What can hang from each mark:
Z_321: Z_45
Z_45: Z_10 Z_321 Z_349 Z_891
Z_891: Z_45 Z_73
Z_349: Z_45 Z_73
Z_73: Z_10 Z_349
Z_10: Z_45 Z_73

Every row comes from one small tree of marks. Brackets hold a mark, then the marks that hang from it, in the order of their numbers. Every link used is in the known rows. Which tree was each row made from?
Known rows:
{Z_73 {Z_349 {Z_45 Z_321 Z_891}}}: [-1.35 -3.26  1.16  0.23  2.41 -0.57  0.18  0.31 -1.65  0.35 -1.29 -2.83
  1.26 -1.20 -0.72  1.59  0.68  1.18]
{Z_73 {Z_10 Z_45}}: [-1.63  0.96  5.14  1.15 -1.83 -0.36 -1.23  2.96  0.75 -1.31  1.44  1.89
  1.48  2.57  0.18 -2.47 -0.75  2.57]
{Z_45 Z_10 Z_321 Z_349}: [-0.44  0.27 -6.13  1.70  1.81  0.26  2.38 -5.70 -1.21  1.74  0.65 -0.97
  1.56 -2.15  1.29 -0.28 -1.23  0.46]
{Z_10 {Z_73 Z_349}}: [-0.62  1.62  2.74 -0.24 -0.94  1.00 -1.58  2.21  1.23 -1.79  0.80  2.39
 -2.08  3.56 -0.14 -0.44  0.54  4.06]
{Z_349 {Z_45 Z_891}}: [ 0.32 -1.36  3.87 -0.93  0.37  0.68 -1.55 -2.17 -1.14  0.39  0.53 -0.07
 -0.22  1.62  1.58 -0.45 -0.41  1.08]
{Z_10 {Z_45 Z_321 Z_891} {Z_73 Z_349}}: [-0.52 -2.86  2.31  2.82  3.34 -2.82 -2.69  3.13 -2.25 -0.35 -0.35 -0.56
 -1.02  0.40 -0.78  0.69  1.96  1.05]
{Z_45 Z_321 Z_349 Z_891}: [-1.27 -2.58 -4.11 -0.01  4.05 -0.89  0.45 -4.42 -1.00  1.01  0.54 -1.70
  1.47 -2.14  2.11  0.20  0.06 -0.08]
{Z_10 {Z_73 {Z_349 {Z_45 Z_321 Z_891}}}}: [ 0.44 -2.71  2.26  1.59  1.77 -1.35 -1.26  0.69 -2.45 -0.79 -0.85 -1.13
 -1.07  0.59 -1.18  2.32  1.85  1.00]
{Z_891 {Z_73 Z_349}}: [-0.36  3.46  0.77 -3.12 -2.20  2.27  0.21  4.18  3.71 -1.48 -0.08  1.02
 -1.98  1.31 -0.55 -0.74  0.14  1.22]
{Z_45 Z_891}: [ 0.01 -0.52  1.62 -2.08  1.46  0.72 -1.67 -2.56  1.25 -0.07  1.99  0.93
 -0.09  2.50  3.26 -1.93 -0.35  2.05]
{Z_10 {Z_45 Z_321 Z_891}}: [-1.03 -2.35  1.98  0.45  3.56 -1.83 -1.81  0.39 -1.39  1.20  0.38 -0.94
  0.58  0.05  2.47 -1.98 -0.32  1.11]
{Z_321 {Z_45 Z_10 {Z_349 Z_73}}}: [ 3.63  1.43 -1.26  0.86 -3.84  0.84 -0.19 -5.67 -1.26  0.68 -1.07  0.56
 -1.08 -1.64 -2.15  2.27 -1.68  1.99]
{Z_73 Z_10 Z_349}: [-2.30  0.42  2.22 -0.22 -1.67  0.68  0.72  2.91  2.28 -2.72  0.85  0.62
  2.45  2.00 -1.52 -0.20  0.16  3.47]
{Z_45 Z_321 Z_349}: [-2.32  0.33 -3.28 -0.49  1.73  0.49  1.58 -2.37 -0.28  0.76  0.20 -0.42
  1.05 -1.50  1.96 -1.21 -1.34  1.98]
{Z_891 Z_45}: [-1.66  2.89  2.98 -3.70 -1.80  2.47  0.12  3.37  2.52  0.54  0.47  2.62
 -1.16  2.92  3.07 -3.86 -2.07  0.63]
{Z_73 Z_10 {Z_349 {Z_45 Z_321 Z_891}}}: [-1.48 -4.22  1.75  1.81  1.17 -2.03  0.91  1.04 -1.79 -1.48 -1.11 -3.30
  3.66 -1.16 -2.70  2.93  1.66 -0.01]
{Z_321 {Z_45 {Z_10 Z_73} Z_891}}: [ 4.66 -0.90  1.02  1.13 -1.32 -1.24 -1.65 -3.80 -1.44  0.56 -0.03  0.80
 -2.21  1.84  0.89  1.19 -0.89  0.63]

Which tree is each row?
[ 0.25  0.90 -1.36  0.75  0.40 -0.12  1.37  2.26 -0.30  0.62 -0.77  0.27
 -0.86  0.50  0.08 -0.27  0.13 -1.45]	{Z_891 {Z_45 {Z_10 {Z_73 Z_349}} Z_321}}
[ 1.30  3.32 -2.70 -2.41 -1.04  0.83  2.31  2.36  1.80  1.23 -0.96 -0.02
 -1.52 -0.73  1.40 -1.43 -0.80 -4.65]	{Z_891 {Z_45 Z_10 Z_321} Z_73}
[ 0.90 -0.98 -4.45  1.56  1.64  0.61  0.11 -7.10 -0.43  1.32  2.24 -0.03
  0.89 -0.50  1.10  0.14 -0.15 -0.53]	{Z_45 Z_10 Z_349 Z_891}
[ 0.56  0.55  0.11 -2.57  0.24  0.79 -1.11  1.64  2.80 -1.10  0.58 -0.08
 -1.42  0.87 -0.21  0.46  1.43 -0.48]	{Z_45 {Z_891 {Z_73 Z_349}}}
[-2.27 -3.64  1.95  2.54  2.12 -2.69 -0.38  3.70 -0.87 -1.40 -0.24 -2.21
  3.37 -0.87 -2.04  0.74  1.61  0.74]	{Z_73 {Z_10 {Z_45 Z_321 Z_891}} Z_349}
[ 0.98  1.23 -3.82  0.34  0.02  0.89  1.41 -3.62 -0.98  1.53 -0.81 -0.35
  0.33 -3.01 -1.05  0.52 -0.36 -2.08]	{Z_891 {Z_45 Z_10 Z_321 {Z_349 Z_73}}}
[-2.98 -1.32  2.40  2.25  0.25 -1.60  0.53  5.29 -0.30 -1.51 -0.49 -1.22
  3.03 -0.21 -2.17 -0.07  0.50  2.30]	{Z_73 {Z_10 {Z_45 Z_321}} Z_349}
[-0.50  2.90  0.76 -2.16 -2.60  2.66 -0.55 -0.14  1.09  0.38 -0.16  2.28
 -1.41 -0.25 -0.70 -0.84 -0.55 -0.18]	{Z_891 {Z_45 {Z_349 Z_73}}}
[-0.59  3.95 -0.58 -2.08 -4.36  1.31  1.79  4.98  2.89 -1.13 -0.10  1.90
 -0.83 -0.08 -1.15 -0.56  0.10 -4.53]	{Z_891 {Z_45 Z_349} {Z_73 Z_10}}
[ 2.40 -0.77  1.79 -1.41 -3.36 -1.10 -0.14  3.33  1.48 -1.69 -1.46 -0.86
 -0.53  0.05 -2.05  2.67  0.39 -0.95]	{Z_321 {Z_45 {Z_891 {Z_73 Z_10 Z_349}}}}
[-0.79  0.64 -0.84 -0.33 -0.99  0.07  1.17 -0.06 -0.41 -0.53 -1.04 -0.08
  1.52 -2.41 -1.85  0.76  0.37 -1.72]	{Z_891 {Z_45 Z_321 {Z_349 {Z_73 Z_10}}}}
[-2.89  1.21 -2.13 -1.77  0.34  1.04  2.06  1.70  0.39  1.53 -0.90  0.06
  0.20 -1.18  1.94 -1.99 -1.69 -1.31]	{Z_891 {Z_45 Z_321 Z_349}}
[ 4.56 -1.31 -2.08  1.35 -1.68 -0.19 -1.21 -7.42 -2.03  0.93 -0.62 -0.50
 -0.57 -2.16 -1.94  3.49 -0.40  0.15]	{Z_321 {Z_45 Z_10 {Z_349 Z_73} Z_891}}
[ 0.43  2.74 -1.71  1.06 -1.85  1.48  0.57 -0.70 -0.15  1.05  0.86  2.71
 -2.10  1.29  0.50 -0.92 -0.69 -2.04]	{Z_891 {Z_45 {Z_10 Z_73} Z_349}}
[-0.10 -1.42  4.48  2.35  1.16 -1.26 -3.84  3.57 -1.02 -0.92  0.48  1.29
 -2.14  2.53 -1.02 -0.07  1.73  1.91]	{Z_10 {Z_45 Z_891} {Z_73 Z_349}}
[ 2.19 -0.95 -7.68  1.07  2.71 -1.08  1.54 -5.69 -0.70  1.31  0.47 -2.16
  0.23 -3.72  0.38  2.03  1.18 -4.25]	{Z_45 Z_10 Z_321 Z_349 {Z_891 Z_73}}
[ 0.40  2.97  3.72 -0.56 -3.39  0.02 -0.99  4.84  2.19 -1.78  0.73  1.84
 -0.72  1.84 -0.81 -1.51  0.18 -0.48]	{Z_891 {Z_73 {Z_10 Z_45}}}
[ 3.10 -1.55 -1.56  0.68  1.49 -1.06  0.58 -3.70 -1.98  1.38 -0.81 -2.65
 -0.34 -1.97  0.23  1.82  0.73 -3.63]	{Z_349 {Z_45 Z_10 Z_321 {Z_891 Z_73}}}
[-0.61  1.26 -1.67 -1.18  0.69  0.82  2.09 -0.10  0.54  1.94 -0.28  0.00
  0.39  0.07  2.57 -2.53 -1.80 -1.45]	{Z_891 {Z_45 Z_10 Z_321}}
